In the rows, 128 means zero.
Known rows, with every step that occurs
U > J > G > W: [172 159 166 103 165 106 147 131 107 120 178 108 152 154  85 150 115 110
 145  98 163 104]
V > W > G > J > U: [ 87 100 170 152 109  41 160 157 123 105 215 156 133 125 145  52 173 183
 138 153 158  88]
U > J > G: [159 116 192 112 149 118 149 105 116 132 206  96 139 161 111 135 153 127
 139 116 156  97]
K > X > W: [126 156 136 157 113 131 142 111  94  95 129 135 155 152 169 142 163 114
 145 118 133  96]
U > J: [131 125 175  99 131  99 140  96 122 146 176  90 130 148 129 120 139 137
 171 117 132 128]
X > W > G: [146 129 163 150  83  72 159 139  71 127 118 141 151 175 142 129 155 114
 144 117 158  38]
N > K > Q: [ 88 104 175 107 127 123 140  85  79 133 165 101 142  97  61 137 180 137
  80 110 153 138]
K > Q > X > W > V: [143 142 114 139 128 109 125  87  82 149 126 105 174 145 142 179 148  77
 112 106 153 105]
N > K > X > W: [ 90 140 137 148 103 148 139  94  83  98 145 131 162 142 142 153 180 132
 116 126 140 119]
U > J > G > W > X > K: [118  97 167 109 200 143 150 127 114 123 170 134 138 130  81 179 125 108
  88  66 146 146]
Q > X > W > G > J: [125 149 143 171  99 101 150 131 113 135 164 130 140 136 179 152 129 144
 128 100 148  71]
U > J > G > W > V: [175 147 142 116 175 102 138 124  95 139 172  97 161 161  95 157 127  71
 124 105 172 113]
N > K: [ 75 101 152 107 122 144 139 103  97 128 160 107 129 123  85 153 159 157
  99 132 145 139]
X > K: [111  65 157 115 165 145 148 117 113 117 140 120 107 144 115 158 151 157
 103 109 149 114]
Q > K > N: [ 79  61 155 121 184  72 172 114  99 130 143  86 135 163 103 137  89 153
 126  81 154 149]
Q > X > W: [130 150 113 127 109 125 135 104 105 126 120 122 155 156 162 185 121 131
 150 116 132  95]
W > X: [ 84 117 138 128 145 139 141 137 118 134 137 137 132 102 116 153 123 102
 106  98 108 150]
N > K > X: [ 63 121 138 136 124 163 141  98 109 107 180 120 136 118 121 136 176 137
  81 107 136 156]
V > W > X > K > Q: [ 89  71 165  90 169 117 161 122  90 122 151 134 146 102  86 134 161 116
  75  76 136 156]
X > W > V: [148 129 124 140 126 109 130 111  76 132 110 111 160 166 142 162 153  87
 142 143 152  88]
N > K > Q > X > W > G > J > U: [ 66 113 174 179  89  67 138  92 104 123 210 152 153 100 123 110 195 177
  95 132 168  90]
Q > K: [ 74  79 157 108 145  81 155 122 127 119 128 117 138 155 108 138 139 154
 109  90 148 132]

Rows
[117 122 171 165 118  99 157 150 120 135 183 123 114 119 146 112 142 148
 116 108 151  82] => W > G > J
[ 77  62 139  89 170 135 160 144 108 114 145 143 135 129 115 151 139 133
  93  95 125 160] => V > W > X > K
[ 63 103 142 137 145 105 155 118 137  99 152 128 142 146 141 123 158 132
  90  69 140 147] => Q > K > X
[137 152 133 127 113 111 135  88  92 131 126 117 165 135 138 173 139 116
 133 101 140  97] => K > Q > X > W
[ 93 127 153 189  95  64 141 125 128 117 190 161 138 128 170 109 161 174
 135 141 155  67] => Q > X > W > G > J > U
[ 91  96 133 117 190 150 144 146 111 116 119 147 126 113  87 184 112 114
  82  71 133 155] => G > W > X > K
[114 135 132 115 133 121 137  93 119 143 159 104 140 108 118 158 129 119
  99  77 136 131] => K > Q > X
[115  71 146 135 236 144 169 138  82 118 158 120 131 133  74 187  74 111
  79  62 156 149] => J > G > W > X > K > N
[121  72 181 113 166 124 148  97  96 123 146 114 122 116  86 142 174 137
  85  89 156 116] => X > K > Q
[122 148 136 127 175 140 146 162 106 116 145 150 153 111  77 177 101  78
  89  79 136 131] => J > G > W > X
[115 122 160 132 114  76 173 166 108 126 193 126 134 131 152  93 140 154
 130 115 151  92] => V > W > G > J
[127 110 152 100  98  57 177 164  82 124 159 133 149 169 131  88 145 127
 134 110 154  78] => V > W > G
[ 58 115 174 204  88  85 143 113 110  94 213 169 143 115 151  85 215 177
 107 149 162  89] => N > K > X > W > G > J > U
[ 87 101 180 183 114  62 146 141 132 114 205 156 114 112 138  72 176 179
 125 147 157  76] => W > G > J > U
[121 153 162 196 100 106 156 138 104 112 172 142 139 132 185 115 163 129
 124 104 149  71] => K > X > W > G > J
[104 102 159 114 185 128 146 124  93 123 128 139 139  87  60 164 137  98
  66  55 141 151] => G > W > X > K > Q
[101 129 118 156 119 141 129  92  74 119 143 117 170 151 144 160 186  89
  99 131 154 125] => N > K > X > W > V
[ 83 106 165 166 140  95 131 125 148 107 201 139 113  98 136  93 167 191
 138 164 141 113] => G > J > U
